Each row comes from the steps of one walk. Every step used is in the known rows, and no mark comes twice. Write the walk behind each row, first mark first.
Known rows:
notil, lopu, sedi: [ 1.11  0.78 -0.57  1.67 -1.12 -0.91  3.09 -1.12  2.47  0.17  0.07 -0.04
  2.06  1.07 -2.59  0.52  0.34  0.80]
lopu, notil, rotuz, sedi, mera: [-0.21 -0.42  0.67 -0.11  0.83 -2.73  0.45  0.95 -2.85 -1.82  0.56  1.92
 -1.87 -0.03  0.20  0.00  2.12  0.68]
lopu, notil: [-1.01 -1.67  0.85 -1.32  0.78 -3.56 -0.81 -0.36  0.19  2.15  1.78 -0.10
 -1.36 -0.16 -0.27 -0.35  0.39 -1.94]
notil, lopu, sedi, mera: [ 0.68  1.99 -1.24  0.71 -1.61  0.32  2.89 -0.72  1.30 -0.37 -1.00 -0.65
  1.48  1.60 -1.24  1.61 -0.27  1.33]
lopu, sedi: [ 0.27  0.16 -0.34 -0.21 -0.67 -1.26  0.63 -0.63  0.67  1.22  2.05 -3.06
  0.80  0.82 -1.89 -1.30 -1.40  0.50]
rotuz, sedi: [-1.91  0.58  1.27  0.55  0.12  0.15  0.49 -1.43  3.37 -0.13  1.97 -1.50
  1.60 -3.66 -0.53 -0.84 -1.69  2.72]
sedi, mera: [-2.21  2.28 -0.82 -1.76 -0.47  3.20 -1.40 -1.27 -0.64  1.43 -1.54 -1.99
 -0.38  0.00  2.00  2.49 -1.48  1.04]
notil, rotuz, sedi, mera, fibo: [-1.08  1.35 -0.01  2.42  0.85  1.35  0.10  0.31 -2.72 -1.13 -1.51  2.42
  0.61 -0.60  0.96  1.09  1.85  3.66]
notil, mera, fibo: [-1.53  0.73 -1.12  3.71  1.60 -1.28 -0.14 -2.67  0.20  3.44  0.60  0.27
  2.52 -0.63  0.25  1.20  0.52 -0.69]
rotuz, mera, sedi: [ 0.22 -0.15 -0.42 -1.73 -2.63  5.25 -1.12 -0.10  1.71  0.08 -1.36 -0.79
 -1.97 -1.30  0.35 -2.11 -2.88 -1.41]
sedi, lopu, notil: [-0.46 -1.14  0.60 -2.78  0.95 -0.87 -1.15  2.15  0.47  1.08 -0.14 -0.25
  0.14  0.61 -1.77  1.39  1.20 -2.34]
rotuz, mera, notil, lopu, sedi: [ 1.49 -0.42  0.04  0.84 -1.56  1.80  0.39  0.90  1.02 -0.23 -0.76  1.70
 -1.18  0.61 -0.32 -1.71 -2.25  1.19]
rotuz, sedi, mera, fibo: [-2.61  0.94  0.15  1.01 -0.01  0.97 -0.14 -0.44  1.64  1.08  0.38 -0.92
  1.68 -3.07  1.53  0.65 -1.53  3.84]
notil, rotuz, mera, sedi, lopu: [ 1.31  0.55 -0.43 -0.87 -1.07  5.59 -0.57  1.92 -2.57 -2.64 -3.67  2.78
 -1.65  0.98 -1.10 -0.27  1.51 -1.09]
lopu, sedi, mera, notil: [ 0.99  0.21 -0.61 -0.75 -1.48 -1.70 -0.08 -0.02 -1.86 -0.27  1.06 -2.69
 -0.34  2.23  0.04 -0.78 -2.10  1.60]
notil, rotuz: [-0.42  1.00  0.11  1.32  1.03  1.48 -0.51 -0.71 -2.86 -0.14 -1.58  2.41
 -0.21  1.22 -0.56  1.06  2.37  0.91]
lopu, sedi, mera, notil, rotuz: [ 1.52  0.39 -0.84  0.14 -1.12 -1.66  0.17  0.60 -4.08 -1.41  0.04 -0.95
 -0.66  3.32 -0.13 -0.53 -0.63  1.82]
rotuz, sedi, lopu: [-1.43  0.62  1.36 -0.77  0.26  1.78  0.23  0.70  3.31 -1.00  0.70 -1.26
  2.69 -3.15 -1.77  0.30 -0.81  1.87]
mera, rotuz, sedi, lopu: [ 0.52 -0.07  0.68  0.07  1.25  2.57  0.43 -0.13  5.69 -0.06  1.10 -2.54
  1.28 -2.92  1.82 -0.93 -0.61  0.11]
mera, notil, rotuz, sedi, lopu: [ 0.90 -0.98  1.81  1.64  0.73 -1.66 -0.03  1.13 -2.36 -3.35 -0.25  3.47
  0.86  0.72 -0.98 -0.38  1.11  2.46]

Which walk is each row?
[ 1.15  1.10 -1.61 -0.81 -0.78  0.97  0.38 -0.26  0.97  0.79  1.17 -4.72
 -0.57  1.05  1.77 -0.93 -1.81  0.26] -> lopu, sedi, mera, rotuz
[ 0.82 -0.92 -0.04  1.27  1.69 -4.49  1.31 -1.67  2.23  0.07  3.48 -1.22
 -0.65 -1.67  1.16 -1.50  0.49 -2.77] -> lopu, notil, mera, rotuz, sedi
[ 0.56 -0.75  0.25 -2.19  1.14  1.92 -1.17  3.81 -2.12 -0.51 -2.01  2.30
 -1.56  1.29 -1.68  1.02  2.53 -1.92] -> sedi, lopu, notil, rotuz, mera
[-0.26  1.10 -0.24 -0.02 -1.12  0.33  0.00 -0.95 -0.79 -0.54 -1.96  1.17
  0.22  1.49  1.97  2.23 -1.02  1.93] -> sedi, mera, notil, lopu
[ 0.92  1.05 -1.19 -0.25 -1.24  0.19  0.92 -2.01  0.49 -1.86 -0.35 -1.34
  2.23  0.24 -2.01  0.60  0.03 -3.82] -> notil, mera, sedi, lopu
[ 1.22 -1.73  0.19 -0.96 -0.47 -0.60 -0.47  1.44 -2.92 -1.16 -0.63  2.90
 -3.62  1.01 -0.38 -1.78  1.75 -2.51] -> lopu, notil, rotuz, mera, sedi
[ 0.98 -1.37 -0.13 -3.54 -2.23  3.97 -1.17  2.24  1.15 -0.78 -1.66 -0.10
 -2.16 -0.54 -0.73 -1.69 -1.40 -3.28] -> rotuz, mera, sedi, lopu, notil
[ 0.25 -1.20  0.28 -0.49  0.95 -0.17 -1.06  1.75 -3.02  0.24 -0.44  3.00
 -3.55  0.83  0.05 -0.66  2.00 -1.30] -> lopu, notil, rotuz, mera
[-0.37 -1.34  0.41  1.09  1.37 -3.45  0.12  1.45 -2.93 -0.31  0.37  2.85
 -1.10 -0.13  0.47 -0.05  2.53  0.93] -> lopu, notil, rotuz, sedi, mera, fibo
[ 0.93  1.48 -0.57  1.92  1.45  0.81  1.49 -2.02  3.98 -0.86  1.64 -2.39
  2.11 -2.42  0.89 -0.18 -0.06 -1.47] -> notil, mera, rotuz, sedi, lopu
[-0.66  1.93 -1.20 -1.17  0.19  3.80 -1.14 -1.46  1.71  1.92 -1.01 -3.06
 -1.06 -0.14  4.65  1.35 -1.55  0.01] -> sedi, mera, rotuz
[-0.42 -0.43 -0.22  0.37  1.04 -4.53  0.20 -1.45 -0.50  1.17  2.09 -0.13
 -0.61  0.10 -0.60  0.17  1.00 -3.00] -> lopu, notil, mera
[ 1.21 -2.12  0.34 -3.51 -1.82 -1.29 -0.09  0.93  0.86 -1.38 -0.41 -0.46
 -0.03  0.55 -2.00 -0.63  0.47 -4.14] -> mera, sedi, lopu, notil
[-1.88 -0.38 -0.43  0.99  0.41  4.78 -2.31  0.88  1.32  4.66 -1.32  0.80
 -0.89 -1.47  1.55 -0.55 -1.72  0.79] -> rotuz, mera, fibo
[ 0.11  0.00  0.61  1.31  1.20  1.11  0.56 -1.79  5.83  0.86  2.22 -2.67
  0.62 -3.46  2.95 -1.96 -1.39  0.79] -> mera, rotuz, sedi
[ 0.02 -0.24 -0.03 -1.52  1.25 -1.62 -0.35  1.22 -0.20  0.35  0.39 -0.13
  0.91  0.59 -2.18  1.66  1.64 -3.37] -> sedi, lopu, notil, mera
[ 0.61 -1.08  1.80  2.41  0.62 -2.61  0.15 -0.23 -2.36 -2.74  0.39  3.40
  0.26  0.40 -0.12 -1.17  0.56  2.98] -> mera, notil, rotuz, sedi
[-0.33  0.41 -1.35  0.28 -0.65 -0.52 -0.19  0.43 -1.01  2.50  0.60 -2.69
  0.95  1.27  0.16  0.14 -1.27  1.55] -> lopu, sedi, mera, fibo
[ 0.61 -1.04  1.17  1.79  0.75 -2.05 -0.95 -0.30 -3.61 -1.06 -0.62  3.59
 -0.44  2.31  0.23 -0.23  1.12  1.33] -> mera, notil, rotuz
[-2.32  2.00  0.42 -0.47 -0.65  2.01  0.09 -1.03  1.83 -0.85  0.59 -2.10
  0.91 -3.00  1.26  0.70 -2.09  3.29] -> rotuz, sedi, mera
[ 0.42 -0.96  0.69 -1.72  1.44 -0.46 -0.84  2.81 -2.23 -0.46 -1.28  1.96
 -0.32  1.63 -2.05  1.64  3.36 -1.99] -> sedi, lopu, notil, rotuz
[-2.70  0.90 -1.04  0.11  0.28  2.04 -1.85 -0.43 -0.93  3.73 -1.73 -0.51
  0.54 -0.13  2.72  2.48 -0.81  1.64] -> sedi, mera, fibo
[ 0.88 -1.37 -0.31 -0.25 -0.49 -5.29  0.91 -2.05 -0.37 -0.48  1.99 -0.06
 -0.70  0.13 -0.92 -1.15  0.63 -4.69] -> lopu, notil, mera, sedi
[ 2.03 -1.14  0.75  1.87 -1.02 -3.90  2.00 -0.76  0.59 -0.75  0.71  1.68
  1.56  2.14 -1.55 -0.77 -0.77  1.41] -> mera, notil, lopu, sedi
